What can hang from each mark:
pabik: nuru
rupog: nuru
pepuz: dunepig
zepo: pepuz susuf
sape: bedelo dagan
dunepig: nuru
bedelo: sape vili zosat
nuru: rupog
susuf: pusa zepo
zosat: bedelo zepo
dagan: sape

Every row comes from one small tree of marks. The marks that hang from a mark follow it in brackets, in alphabetical order. Every link used is in the known rows. Which tree was each row made from?
Known rows:
sape[bedelo[vili zosat[zepo[susuf]]] dagan]: [ 1.162 -1.775  1.187  1.012  3.542  1.399  1.396 -1.994 -0.758 -1.364
 -0.557  0.667 -0.328 -3.210  2.639  0.522 -2.943  1.046 -4.117  1.756
 -1.828  0.232 -2.048 -2.677  3.461 -2.009  5.377 -5.017  0.279]
susuf[pusa zepo[pepuz[dunepig]]]: [-0.420  0.521 -0.727 -0.196  0.662 -1.368  0.587 -3.423  1.902 -3.706
  1.094  3.567 -0.388 -1.434 -0.891  1.178  0.284  3.622 -3.759 -0.289
  0.026 -1.254  0.068 -1.988  0.771 -0.342  3.240 -0.107 -2.179]
bedelo[vili zosat[zepo[pepuz susuf[pusa]]]]: [ 0.530  0.257  1.223  0.697  2.105  0.331  0.563 -3.497  2.026 -2.589
  1.779  1.435 -1.216 -3.134 -0.291  0.144 -2.213  2.299 -3.556  0.471
 -0.794 -0.332 -1.420 -2.716  1.857 -0.875  6.638 -2.040 -0.629]
dagan[sape[bedelo[vili zosat[zepo[pepuz susuf]]]]]: [ 0.715 -0.980 -0.619  1.960  4.082  1.266  0.718 -2.343 -0.138 -2.617
  0.488  1.082 -1.023 -2.883  1.406 -0.169 -1.300  2.146 -3.645  1.233
 -1.034 -0.060 -1.424 -2.825  0.350 -1.286  5.105 -3.304  0.137]
bedelo[sape vili zosat[zepo[susuf]]]: [-0.230  0.646  0.895  1.376  1.531  0.458  0.014 -2.518 -0.387 -1.334
  0.885 -0.217 -1.336 -2.863  0.537 -0.178 -1.971  1.377 -3.141  1.299
 -2.000  0.517 -1.895 -3.265 -1.307 -0.498  7.130 -2.647 -0.659]
zosat[bedelo[vili] zepo]: [ 1.178 -0.667  0.823  1.942  1.126 -0.269  1.062 -3.104 -0.204  0.278
  0.515  1.624  0.372 -1.720  1.561  1.655 -3.271  0.847 -2.493  0.568
 -0.969 -0.996 -1.627 -3.065 -1.367  1.165  3.929 -2.388 -1.525]
pabik[nuru[rupog]]: [ 0.081 -0.843  0.692 -0.230  0.922 -0.734  0.877 -1.615 -0.086 -2.854
 -0.419  1.579  0.507 -1.842 -0.589 -0.201 -0.721  1.706 -2.146 -0.283
  0.732 -1.522 -1.459 -2.911 -1.750 -0.018  3.791 -0.084 -0.739]
zosat[bedelo zepo[pepuz]]: [ 1.419 -0.429  0.209  1.044  1.971 -0.441  1.715 -2.634  1.402 -0.936
  2.326  1.831 -0.591 -1.622  0.839  0.808 -2.508  1.280 -2.509 -0.329
  0.284 -1.600 -0.596 -1.858 -1.645  0.977  3.943 -2.933 -0.727]
pepuz[dunepig]: [-0.885 -0.411  0.526  0.682  1.308 -1.670  0.217 -2.202  0.227 -3.023
 -0.281  2.603 -0.266 -0.845  0.416  0.678 -1.309  1.637 -3.389  0.640
 -0.512 -0.776 -0.888 -1.682 -1.748 -0.107  3.130 -0.289 -1.277]
rupog[nuru]: [-1.161 -1.510 -0.013 -0.895  0.955 -2.286  0.645 -1.717 -0.195 -2.296
 -0.039  3.209 -0.022 -2.383  0.226 -0.460 -0.820  3.330 -2.915  0.090
 -0.771 -0.519  0.281 -1.030 -1.817  0.307  3.175 -1.120 -1.192]
susuf[pusa zepo[pepuz]]: [ 0.383  0.031 -0.210 -0.847  0.730 -1.202  0.518 -3.203  1.827 -3.322
  1.602  3.427  0.125 -2.189 -0.918  0.637  0.553  3.978 -3.172 -0.726
 -0.117 -1.364  0.416 -1.835  1.122 -0.269  3.346 -0.631 -1.935]
dagan[sape[bedelo[vili zosat]]]: [ 0.054 -1.678  0.182  1.831  2.816  0.340 -0.330 -1.261 -1.540 -2.089
 -1.700  1.464  0.363 -2.489  2.409  0.545 -0.139  2.476 -2.976  1.428
 -1.804  0.032 -1.511 -3.099 -0.140 -1.288  4.108 -1.263 -0.195]
zosat[zepo[pepuz]]: [ 0.994 -0.233  0.463  0.401  2.080 -1.093  1.006 -2.864  0.586 -2.317
  2.483  1.984 -0.876 -1.402  0.503  0.240 -1.438  1.249 -2.808 -0.517
  0.013 -0.873  0.276 -1.482 -1.051  0.507  4.375 -2.373 -0.316]
susuf[pusa]: [-0.352 -0.961  1.433 -0.596  0.878 -1.634 -0.113 -1.750  0.268 -2.351
  0.559  3.535  0.520 -1.634 -0.394  0.733 -0.201  2.938 -2.414 -0.487
 -1.129 -0.578 -0.015 -1.811 -0.302 -0.035  3.375  0.540 -1.451]
susuf[pusa zepo[pepuz[dunepig[nuru]]]]: [-1.014  0.196  0.197 -0.453  0.398 -1.511  0.293 -4.238  2.546 -3.267
  0.276  3.331 -0.384 -1.567 -0.648  1.072 -0.142  3.003 -3.604 -0.409
  0.753 -0.586 -0.086 -2.381  1.266 -0.128  3.917 -0.354 -1.958]
dagan[sape[bedelo[vili zosat[zepo[pepuz]]]]]: [ 0.720 -1.077 -0.432  2.208  3.469  0.823  0.292 -2.043 -0.771 -2.141
 -0.031  1.182 -0.628 -2.355  2.348  0.627 -0.559  1.967 -3.119  0.884
 -1.242  0.068 -1.007 -3.140  0.184 -0.925  5.079 -2.320  0.181]
dagan[sape[bedelo]]: [ 0.154 -2.008 -0.590  0.996  3.068 -0.381  0.232 -0.915 -1.892 -2.325
 -0.528  2.587  0.424 -1.624  1.582  0.335  0.175  2.471 -2.665  0.563
 -1.408 -0.323 -0.316 -2.058 -1.775 -0.612  2.501 -1.429 -0.465]
dunepig[nuru]: [-0.914 -1.426  2.262 -0.323  0.854 -1.921 -0.280 -2.847  0.321 -1.812
 -0.583  1.946  0.346 -1.631  0.779 -0.058 -1.190  1.085 -2.485 -0.021
  0.285 -0.025 -0.767 -1.886 -0.548  0.497  4.396 -1.203 -0.500]
bedelo[sape[dagan] vili zosat[zepo]]: [-0.210 -0.389  1.402  1.369  1.068  0.547 -0.263 -2.071 -1.280 -0.229
 -0.382 -0.606 -1.225 -2.495  2.243  0.641 -1.411  0.733 -3.285  1.165
 -2.260  0.877 -1.841 -3.099  0.383 -1.271  7.096 -2.849 -0.539]
zepo[pepuz[dunepig[nuru[rupog]]] susuf[pusa]]: [-1.513 -0.448  0.619 -1.102  2.318 -0.924  0.963 -3.534  2.907 -4.633
  0.890  2.991 -1.120 -1.819 -2.143 -0.745 -1.697  2.976 -3.630 -0.136
  2.060 -0.872 -1.226 -2.312  0.673 -0.774  4.098 -1.508 -0.868]
dagan[sape[bedelo[vili zosat[zepo[susuf]]]]]: [ 0.489 -1.169 -0.383  2.024  3.540  1.073  0.621 -1.971 -1.207 -2.122
 -0.132  1.323 -0.427 -2.765  1.471  0.335 -1.573  1.724 -3.333  1.499
 -2.069  0.282 -1.512 -3.175 -0.393 -1.117  4.885 -2.710 -0.099]
bedelo[sape[dagan] vili zosat[zepo[pepuz]]]: [ 0.127 -0.166  0.853  1.248  1.638  0.834 -0.164 -2.496 -0.303 -0.917
  0.417 -0.675 -1.972 -2.592  2.070  0.303 -1.004  1.250 -3.586  0.872
 -1.183  0.558 -1.858 -2.917  1.333 -1.518  7.537 -3.547 -0.279]
zosat[bedelo zepo[susuf]]: [ 1.095 -0.409  0.450  0.770  2.127 -0.332  2.276 -2.436  1.010 -0.837
  2.230  1.979 -0.228 -2.186 -0.263  0.329 -3.622  1.117 -2.788  0.482
 -0.747 -1.340 -1.226 -1.878 -2.242  0.704  3.720 -3.397 -1.036]

Write each row's tree:
[ 0.299 -0.378 -0.440  2.202  1.777  0.741  0.760 -3.163  0.384  0.140
  0.553  0.503 -1.849 -1.201  2.033  1.382 -2.742  0.741 -3.765  0.755
 -0.122 -0.412 -2.336 -3.015 -0.478 -0.250  5.126 -3.995 -1.473]	zosat[bedelo[sape[dagan] vili] zepo[pepuz[dunepig]]]
[ 0.116 -1.416  0.620  1.133  0.780  0.143 -0.108 -1.760 -0.761  0.483
 -0.895  0.763 -0.140 -2.107  2.206  0.795 -1.658  1.768 -3.107  1.214
 -1.015 -0.661 -2.744 -2.550 -0.077 -0.481  4.081 -2.806 -1.681]	zosat[bedelo[sape[dagan] vili]]
[ 0.294 -0.009  0.364  1.167  1.094 -0.295  0.991 -1.739 -0.752  0.316
  1.374  1.218 -0.333 -1.347  0.978  0.840 -1.920  1.002 -1.856 -0.055
 -1.186 -0.563 -0.798 -2.615 -4.166  1.184  4.548 -2.530 -1.200]	zosat[bedelo[sape] zepo]
[-1.151  0.162 -0.105 -0.816  0.476 -1.355  1.042 -3.937  2.104 -4.159
  0.079  3.265 -0.092 -1.497 -1.183  0.769 -0.098  3.650 -3.270 -0.519
  1.424 -1.035 -0.187 -3.126  0.818 -0.270  3.298 -0.384 -1.660]	susuf[pusa zepo[pepuz[dunepig[nuru[rupog]]]]]
[-0.482  1.084  0.650 -0.125  2.057  0.347  0.396 -1.941  1.486 -2.519
  2.672  0.871 -1.920 -2.807 -0.924 -0.611 -0.620  2.404 -2.832 -0.139
 -1.065  0.109 -0.520 -2.551 -0.962 -0.834  7.390 -2.217 -0.226]	bedelo[sape zosat[zepo[pepuz susuf[pusa]]]]
[ 0.530 -0.643  0.352  0.951  1.440  1.049  1.027 -2.605  0.078  0.711
  1.172  1.483 -0.902 -2.423  0.405  0.944 -3.118  1.647 -3.201  0.729
 -1.743 -0.016 -2.193 -2.948 -0.013 -0.383  5.132 -3.721 -2.162]	zosat[bedelo[sape[dagan] vili] zepo[susuf[pusa]]]
[ 0.770 -1.056  0.526  1.754  1.093  0.579  0.675 -2.321 -1.236  1.407
  0.187  0.493 -0.502 -1.822  2.276  1.378 -2.611  0.717 -2.881  0.744
 -1.501 -0.124 -2.064 -2.992 -1.071  0.015  4.776 -3.630 -1.570]	zosat[bedelo[sape[dagan] vili] zepo]
[ 1.506 -0.191 -0.038  0.570  2.932  0.023  2.204 -3.011  2.274 -1.496
  3.261  1.827 -1.007 -2.335 -0.386 -0.103 -3.357  1.566 -3.117  0.128
  0.507 -1.793 -1.170 -1.509 -1.242  0.482  4.107 -4.165 -0.791]	zosat[bedelo zepo[pepuz susuf]]
[-1.367 -0.513  0.922 -0.599  2.346 -1.036  0.159 -3.755  3.302 -3.932
  1.107  3.062 -1.498 -1.731 -1.496 -0.288 -1.730  2.344 -4.038 -0.033
  1.405 -0.314 -1.161 -1.615  1.245 -0.579  4.866 -1.422 -1.056]	zepo[pepuz[dunepig[nuru]] susuf[pusa]]
[ 0.229 -1.138 -0.111  1.602  3.299  1.094  0.494 -1.873 -0.777 -1.989
 -0.037  2.177 -0.206 -2.874  0.909  0.745 -1.206  2.475 -3.097  0.981
 -2.390  0.467 -1.173 -3.409  0.109 -1.255  4.872 -1.762 -0.587]	dagan[sape[bedelo[vili zosat[zepo[susuf[pusa]]]]]]
[ 1.480 -1.421  0.920  0.947  4.125  1.582  1.476 -2.217  0.259 -1.968
  0.245  0.530 -0.944 -3.417  2.451  0.272 -2.589  1.312 -4.427  1.536
 -0.809 -0.143 -1.986 -2.322  4.327 -2.229  5.656 -5.559  0.460]	sape[bedelo[vili zosat[zepo[pepuz susuf]]] dagan]
[-0.004  0.442 -1.021  0.446  1.145 -1.470  0.794 -3.509  1.505 -3.719
  0.940  2.545 -0.643 -1.368  0.001  0.545 -0.356  2.698 -4.003  0.308
  0.463 -1.507 -0.420 -1.627 -0.056 -0.225  3.171 -1.501 -1.593]	susuf[zepo[pepuz[dunepig]]]
[-0.544 -0.066  1.126 -0.271  1.736  0.514  0.695 -1.397  0.199 -1.277
  1.420  0.707 -1.520 -2.738 -0.217 -0.208 -1.197  1.725 -3.181  0.431
 -2.365  0.758 -0.945 -2.283 -0.040 -1.584  7.040 -2.834 -0.546]	bedelo[sape[dagan] zosat[zepo[susuf[pusa]]]]
[ 1.483 -1.734  1.117  1.293  3.454  1.151  0.998 -2.029 -0.554 -1.477
 -0.400  0.501 -0.554 -2.837  3.437  0.967 -1.824  1.165 -3.928  0.966
 -0.965  0.071 -1.599 -2.657  4.108 -1.928  5.482 -4.589  0.472]	sape[bedelo[vili zosat[zepo[pepuz]]] dagan]
[ 0.561 -1.118  0.291  0.646  4.537  1.068  2.050 -1.765  0.881 -2.820
  0.583  0.981 -1.381 -2.471  1.871  0.210 -2.453  0.969 -4.552  1.230
 -0.692 -0.064 -1.365 -1.787  2.747 -2.157  5.417 -5.255  0.658]	sape[bedelo[zosat[zepo[pepuz[dunepig] susuf]]] dagan]
[ 1.022 -0.540  0.715  1.143  1.642  0.164  1.487 -3.358  1.012 -0.346
  1.534  2.590  0.037 -2.407 -0.234  1.269 -3.763  1.851 -2.875  0.604
 -1.206 -0.893 -1.683 -2.820 -0.404  0.624  4.142 -2.308 -1.984]	zosat[bedelo[vili] zepo[susuf[pusa]]]
[ 1.160 -1.812  1.426  1.320  2.922  0.930  1.060 -1.651 -1.491 -0.798
 -1.259  0.690  0.215 -2.756  3.527  1.301 -2.102  0.807 -3.630  1.231
 -1.936  0.354 -1.598 -2.944  3.220 -1.655  5.183 -4.036  0.229]	sape[bedelo[vili zosat[zepo]] dagan]
[-0.822  0.174 -0.085  0.235  0.821 -1.585  0.520 -4.328  2.044 -3.314
  0.113  2.155 -0.629 -1.435  0.195  0.429 -0.680  2.038 -3.845  0.262
  1.212 -0.829 -0.665 -1.912  0.417  0.047  3.912 -1.692 -1.368]	susuf[zepo[pepuz[dunepig[nuru]]]]
[ 0.267 -0.488  0.493 -1.109  2.632 -0.828  0.604 -2.548  2.524 -3.923
  2.638  3.200 -1.006 -2.534 -1.666 -0.658 -0.904  3.499 -3.542 -0.228
  0.480 -1.397 -0.550 -0.914  1.079 -0.746  4.003 -1.586 -0.945]	zepo[pepuz susuf[pusa]]
[ 0.770  0.172 -0.240  0.899  1.939  0.888  0.859 -3.237  1.363 -0.525
  2.390  1.473 -1.411 -2.463 -0.352  0.520 -2.553  2.323 -2.960  0.033
 -0.278 -0.689 -1.730 -3.078 -0.775  0.212  5.483 -3.317 -1.743]	zosat[bedelo[sape vili] zepo[pepuz susuf[pusa]]]
[-0.704 -0.835  1.502  0.893  0.909  0.181 -0.894 -1.571 -0.996 -0.930
 -1.368 -0.234 -0.824 -2.789  2.185  0.002 -0.440  1.828 -3.497  1.480
 -1.753  0.463 -2.514 -2.742  1.188 -1.893  6.446 -1.979 -0.660]	bedelo[sape[dagan] vili zosat]
[-0.809 -0.710  1.318 -0.047  1.240 -0.243 -0.260 -0.774 -0.423 -1.440
 -0.432  0.117 -0.881 -2.546  1.407 -0.366  0.219  1.844 -3.080  0.853
 -1.627  0.281 -1.400 -1.806 -0.063 -1.726  6.055 -2.072 -0.205]	bedelo[sape[dagan] zosat]
[ 1.150 -0.486 -0.218  1.219  2.592  1.276  1.203 -3.192  0.708 -0.091
  2.143  0.327 -1.764 -2.552  0.946 -0.013 -3.173  1.207 -3.849  0.965
 -0.224 -0.814 -2.613 -2.188  0.383 -0.623  5.375 -5.435 -1.332]	zosat[bedelo[sape[dagan] vili] zepo[pepuz susuf]]
[-0.069  0.665  0.859  1.442  1.313  0.316 -0.473 -2.690 -0.072 -1.530
  0.828 -0.403 -1.742 -2.372  1.437  0.222 -0.780  1.543 -2.933  0.520
 -0.954  0.231 -1.414 -3.429 -0.597 -0.517  7.445 -2.295 -0.283]	bedelo[sape vili zosat[zepo[pepuz]]]
[ 0.738  0.308  0.990  1.211  2.440  0.226  0.779 -3.504  1.654 -2.686
  1.728  0.668 -1.372 -3.058  0.338 -0.136 -2.578  1.633 -3.798  1.058
 -0.399 -0.529 -1.630 -2.417  1.165 -0.719  6.505 -2.832 -0.102]	bedelo[vili zosat[zepo[pepuz susuf]]]
[-0.173  0.630  0.737  1.170  2.243  0.302  0.631 -3.625  2.401 -3.136
  1.203  1.572 -1.705 -2.589 -0.244  0.609 -2.508  2.022 -4.063  0.894
 -0.764 -0.126 -1.673 -2.903  1.421 -0.978  6.407 -1.551 -0.862]	bedelo[vili zosat[zepo[pepuz[dunepig] susuf[pusa]]]]
[ 1.106  0.024  0.220  0.130  2.889 -0.573  1.444 -3.209  1.368 -2.885
  3.411  1.998 -1.438 -2.038 -0.811 -0.567 -2.328  1.352 -3.426  0.002
  0.153 -0.987 -0.246 -1.187 -0.684  0.168  4.630 -3.353 -0.366]	zosat[zepo[pepuz susuf]]
[ 1.057 -0.715  0.108  1.570  1.688  0.809  0.708 -2.901 -0.066  0.680
  1.080  0.389 -1.252 -2.004  2.164  0.829 -2.349  1.009 -3.215  0.477
 -0.346 -0.625 -2.091 -2.643 -0.039 -0.155  5.288 -4.435 -1.228]	zosat[bedelo[sape[dagan] vili] zepo[pepuz]]
[ 1.009 -2.825  0.954  0.711  2.819  0.223  0.358 -1.578 -1.960 -1.315
 -1.539  1.820  0.690 -2.261  3.264  0.903 -1.454  1.600 -3.839  1.212
 -1.190 -0.328 -1.768 -2.152  3.190 -1.647  3.018 -3.591 -0.591]	sape[bedelo[vili] dagan]
[ 0.557 -2.198  1.439  0.024  3.039  0.324  0.854 -0.424 -0.709 -1.960
 -1.260  1.165  0.437 -2.808  2.828  0.306 -0.812  1.707 -3.475  0.995
 -1.429 -0.249 -1.247 -1.776  2.760 -2.096  4.254 -3.465  0.628]	sape[bedelo[zosat] dagan]
[ 0.821 -0.670 -0.026  0.768  1.993  0.362  1.347 -2.061  0.404  0.155
  1.875  0.615 -1.332 -1.739  1.347  0.528 -1.664  1.109 -2.893 -0.128
 -0.195 -0.799 -1.112 -1.946 -1.198 -0.022  4.949 -4.505 -0.824]	zosat[bedelo[sape[dagan]] zepo[pepuz]]
[ 0.222  0.347 -0.222  0.667  2.862 -0.695  1.467 -3.504  1.725 -3.369
  2.960  2.115 -1.854 -1.422 -0.821 -0.132 -2.767  1.128 -3.990  0.352
  0.242 -0.836 -0.532 -1.382 -1.163  0.009  4.597 -3.086 -0.628]	zosat[zepo[pepuz[dunepig] susuf]]
[ 0.515  0.435 -0.211  0.182  2.229  0.560  1.316 -2.452  1.747 -0.990
  3.253  1.893 -1.480 -2.338 -1.023  0.051 -1.956  2.285 -2.633 -0.441
 -0.050 -0.890 -0.872 -2.219 -2.017  0.323  5.216 -3.273 -1.332]	zosat[bedelo[sape] zepo[pepuz susuf[pusa]]]
